Each row was made from one path, in order. Every step used is in the known rows, and no mark comes twice. Write each row's path.
Known rows:
latoz/tidu: .04 -.03 .14 .25 .00 .10 -.07 -.06 -.04 -.05 -.28 .11 .12 -.18 -.12 -.09 .23 .21 -.01 .03 .05 -.10
latob/kome/guzapa/tidu: .01 .39 .37 .31 .00 .52 -.01 -.15 -.01 -.17 -.29 .09 .14 -.29 -.05 -.07 .43 .18 -.09 .15 .06 -.08
pode/kome/kenibo/tidu/viluvov: -.03 .01 .20 .27 .00 .40 -.15 .00 -.11 -.14 -.33 .20 .14 -.39 .00 -.20 .17 .20 -.14 .05 .07 -.04
fusi/kome/kenibo/tidu: -.01 .09 .27 .23 .03 .44 -.12 .01 -.09 -.09 -.33 .19 .13 -.26 -.12 -.18 .25 .21 -.11 .03 .06 -.13
latoz/tidu/latob/kome/guzapa: .04 .09 .35 .31 -.01 .57 -.09 -.29 -.18 -.14 -.35 .06 .11 -.18 -.16 -.10 .49 .17 -.04 .23 .10 -.07
fusi/kome: -.07 .18 .25 .21 .04 .27 -.03 .09 -.07 -.10 -.17 .09 .07 -.14 -.14 -.21 .05 .22 .07 .00 .08 -.14
kome/kenibo: -.03 -.03 .16 .20 .00 .23 -.05 .08 -.04 -.14 -.23 .16 .15 -.33 -.07 -.21 .19 .20 -.06 -.13 .07 -.05
kenibo/tidu/latob/kome/guzapa: .02 .16 .37 .33 .00 .59 -.07 -.27 -.16 -.09 -.36 .07 .11 -.15 -.19 -.10 .53 .17 -.05 .27 .09 -.09
vepu/tidu/viluvov/kome/guzapa: .00 .00 .48 .29 -.05 .36 -.05 .08 -.12 -.06 -.11 .09 .13 -.36 -.10 -.29 .32 .21 -.02 .14 .10 -.21
guzapa/kome: -.04 .14 .01 .22 -.02 .14 -.03 .23 -.07 .02 -.19 .10 .09 -.27 -.09 -.17 .20 .21 .03 .08 .07 -.10
viluvov/kome/guzapa: .02 .18 .31 .23 -.09 .44 -.04 -.16 -.04 -.09 -.26 .11 .14 -.15 -.06 -.20 .44 .17 -.03 .09 .07 -.11
vepu/tidu/viluvov/kome/kenibo: -.05 -.16 .46 .22 -.02 .29 -.09 .29 -.14 -.05 -.11 .14 .15 -.38 -.08 -.32 .15 .24 -.07 -.10 .11 -.26
latob/kome/kenibo/tidu/viluvov: -.07 .03 .42 .28 .06 .58 -.12 .02 -.07 -.05 -.31 .17 .17 -.36 -.07 -.23 .16 .22 -.09 .12 .09 -.10
latob/kome/guzapa: -.03 .25 .34 .24 .01 .49 -.02 -.10 -.03 -.12 -.24 .08 .14 -.24 -.06 -.18 .26 .17 -.01 .15 .08 -.01
pode/kome/kenibo/tidu: .00 .06 .11 .20 -.01 .27 -.15 .01 -.08 -.12 -.37 .20 .15 -.26 -.01 -.10 .25 .19 -.19 -.03 .05 -.03
latob/kome/guzapa/tidu/viluvov: -.01 .33 .46 .38 .01 .66 -.01 -.15 -.03 -.19 -.26 .10 .14 -.43 -.04 -.17 .34 .20 -.04 .23 .09 -.09
latob/kome: -.10 .19 .31 .20 .06 .28 -.03 .10 -.03 -.05 -.18 .06 .13 -.11 -.10 -.16 .03 .21 .04 .00 .08 -.09
viluvov/kome: -.05 .12 .28 .19 -.04 .23 -.04 .04 -.05 -.02 -.20 .09 .12 -.02 -.09 -.18 .21 .21 .03 -.06 .08 -.19
tidu/viluvov: -.06 -.01 .24 .30 .03 .22 .00 .06 -.05 -.09 -.14 .10 .11 -.32 -.11 -.26 .05 .22 .09 .02 .09 -.10
fusi/tidu: .01 .03 .16 .27 .07 .22 .00 -.06 -.02 -.04 -.22 .12 .08 -.16 -.09 -.07 .19 .19 .00 .15 .06 -.17
latob/kome/kenibo: -.09 .11 .32 .17 .05 .41 -.07 .11 -.04 -.12 -.23 .14 .16 -.26 -.05 -.21 .09 .20 -.06 -.08 .08 -.06
latoz/tidu/viluvov/kome: .00 -.02 .37 .27 -.04 .37 -.10 -.09 -.09 -.01 -.27 .12 .12 -.16 -.10 -.20 .23 .23 .01 .09 .09 -.22
tidu/viluvov/kome/guzapa: -.01 .12 .40 .29 -.08 .57 -.03 -.17 -.07 -.11 -.22 .12 .13 -.29 -.06 -.30 .36 .19 .02 .17 .10 -.11
latoz/tidu/latob: .04 -.11 .16 .30 -.01 .17 -.07 -.12 -.17 -.09 -.29 .07 .08 -.12 -.21 -.08 .35 .20 .02 .03 .09 -.15

Write each row's path:
-.03 .02 .36 .30 .04 .57 -.12 .00 -.11 -.11 -.30 .19 .12 -.40 -.12 -.28 .17 .23 -.06 .11 .09 -.14 | fusi/kome/kenibo/tidu/viluvov
.00 -.01 .12 .25 -.02 .35 -.15 -.06 -.22 -.17 -.38 .15 .11 -.20 -.10 -.09 .38 .18 -.15 -.03 .08 -.09 | pode/kome/kenibo/tidu/latob
.08 .17 .22 .39 -.06 .42 .02 -.24 -.14 -.24 -.30 .08 .10 -.31 -.16 -.06 .65 .18 -.05 .09 .08 -.13 | kome/guzapa/tidu/latob
-.03 .20 .40 .32 -.04 .40 -.03 -.01 -.06 -.08 -.22 .11 .13 -.21 -.08 -.16 .30 .23 .00 .02 .09 -.28 | guzapa/tidu/viluvov/kome
-.01 -.11 .26 .31 .01 .39 -.10 -.02 -.07 -.08 -.30 .20 .16 -.45 -.09 -.23 .25 .21 -.09 .06 .08 -.08 | kome/kenibo/tidu/viluvov
.05 .30 .32 .38 -.03 .60 -.01 -.22 -.18 -.26 -.28 .07 .05 -.27 -.19 -.11 .57 .19 -.03 .14 .09 -.18 | fusi/kome/guzapa/tidu/latob
-.05 .08 .09 .16 -.01 .24 -.10 .11 -.08 -.20 -.26 .17 .13 -.28 .02 -.17 .11 .18 -.12 -.15 .07 -.01 | pode/kome/kenibo
-.05 .25 .35 .32 .04 .39 -.01 -.02 -.15 -.14 -.25 .03 .09 -.11 -.17 -.03 .33 .21 .00 .00 .10 -.22 | guzapa/tidu/latob/kome
-.02 .12 .27 .37 .02 .27 .01 .02 -.03 -.14 -.20 .11 .12 -.37 -.09 -.14 .21 .23 .02 .03 .07 -.17 | guzapa/tidu/viluvov
.04 .11 .41 .34 -.08 .60 -.08 -.27 -.07 -.03 -.33 .15 .14 -.26 -.10 -.22 .50 .19 -.06 .28 .08 -.14 | kenibo/tidu/viluvov/kome/guzapa
.01 .10 .19 .35 -.01 .21 .01 -.04 -.14 -.17 -.24 .06 .09 -.18 -.19 -.03 .42 .21 .01 -.06 .08 -.22 | guzapa/tidu/latob
-.03 .05 .38 .30 -.02 .40 -.09 -.07 -.08 .04 -.28 .13 .13 -.13 -.12 -.20 .27 .22 .01 .14 .09 -.23 | kenibo/tidu/viluvov/kome
.02 -.13 .18 .29 -.01 .34 -.09 -.08 -.18 -.11 -.35 .15 .13 -.25 -.19 -.12 .46 .19 -.10 -.02 .08 -.13 | kome/kenibo/tidu/latob
.01 -.04 .17 .32 .00 .19 -.05 -.11 -.16 -.05 -.30 .08 .10 -.10 -.24 -.07 .39 .20 .01 .07 .08 -.17 | kenibo/tidu/latob
.01 .02 .31 .20 -.05 .41 -.13 -.05 -.07 -.01 -.37 .19 .17 -.14 -.08 -.15 .42 .20 -.14 -.03 .06 -.18 | viluvov/kome/kenibo/tidu
-.05 .09 .34 .29 .04 .38 -.07 -.08 -.16 -.02 -.30 .05 .11 -.03 -.22 -.08 .30 .20 .01 .12 .09 -.18 | kenibo/tidu/latob/kome
.01 -.03 .04 .29 -.05 .38 -.12 .08 -.23 -.01 -.36 .16 .09 -.34 -.16 -.13 .53 .21 -.11 .11 .09 -.14 | guzapa/kome/kenibo/tidu/latob
.02 .16 .37 .33 .04 .69 -.02 -.29 -.16 -.13 -.28 .07 .06 -.17 -.14 -.09 .44 .15 -.03 .34 .10 -.15 | fusi/tidu/latob/kome/guzapa
.06 .31 .35 .30 -.10 .48 -.02 -.20 -.03 -.14 -.31 .12 .14 -.20 -.05 -.09 .61 .18 -.10 .08 .06 -.18 | viluvov/kome/guzapa/tidu
-.03 .01 .34 .27 .08 .62 -.07 -.08 -.18 -.12 -.28 .12 .08 -.19 -.12 -.11 .29 .18 -.08 .11 .11 -.20 | fusi/tidu/latob/kome/kenibo
-.04 .03 .30 .16 -.05 .37 -.08 .06 -.07 -.09 -.25 .16 .16 -.17 -.05 -.22 .28 .19 -.07 -.15 .08 -.16 | viluvov/kome/kenibo
-.05 .09 .33 .21 .05 .44 -.12 .01 -.05 -.04 -.34 .17 .17 -.23 -.07 -.13 .25 .20 -.14 .03 .07 -.08 | latob/kome/kenibo/tidu
-.07 -.10 .41 .21 .06 .28 -.08 .28 -.23 -.11 -.13 .06 .13 -.28 -.18 -.19 .19 .21 -.07 -.11 .12 -.21 | vepu/tidu/latob/kome/kenibo
-.02 -.01 .12 .30 -.02 .43 -.13 .14 -.12 .02 -.32 .21 .13 -.53 -.07 -.24 .34 .23 -.10 .18 .08 -.10 | guzapa/kome/kenibo/tidu/viluvov
-.03 .17 .35 .29 -.01 .56 -.03 -.17 -.16 -.17 -.24 .04 .10 -.19 -.16 -.17 .38 .17 .02 .15 .11 -.06 | tidu/latob/kome/guzapa
.02 .32 .40 .40 .00 .65 -.01 -.15 -.07 -.23 -.24 .12 .09 -.46 -.09 -.22 .36 .21 -.01 .22 .09 -.14 | fusi/kome/guzapa/tidu/viluvov
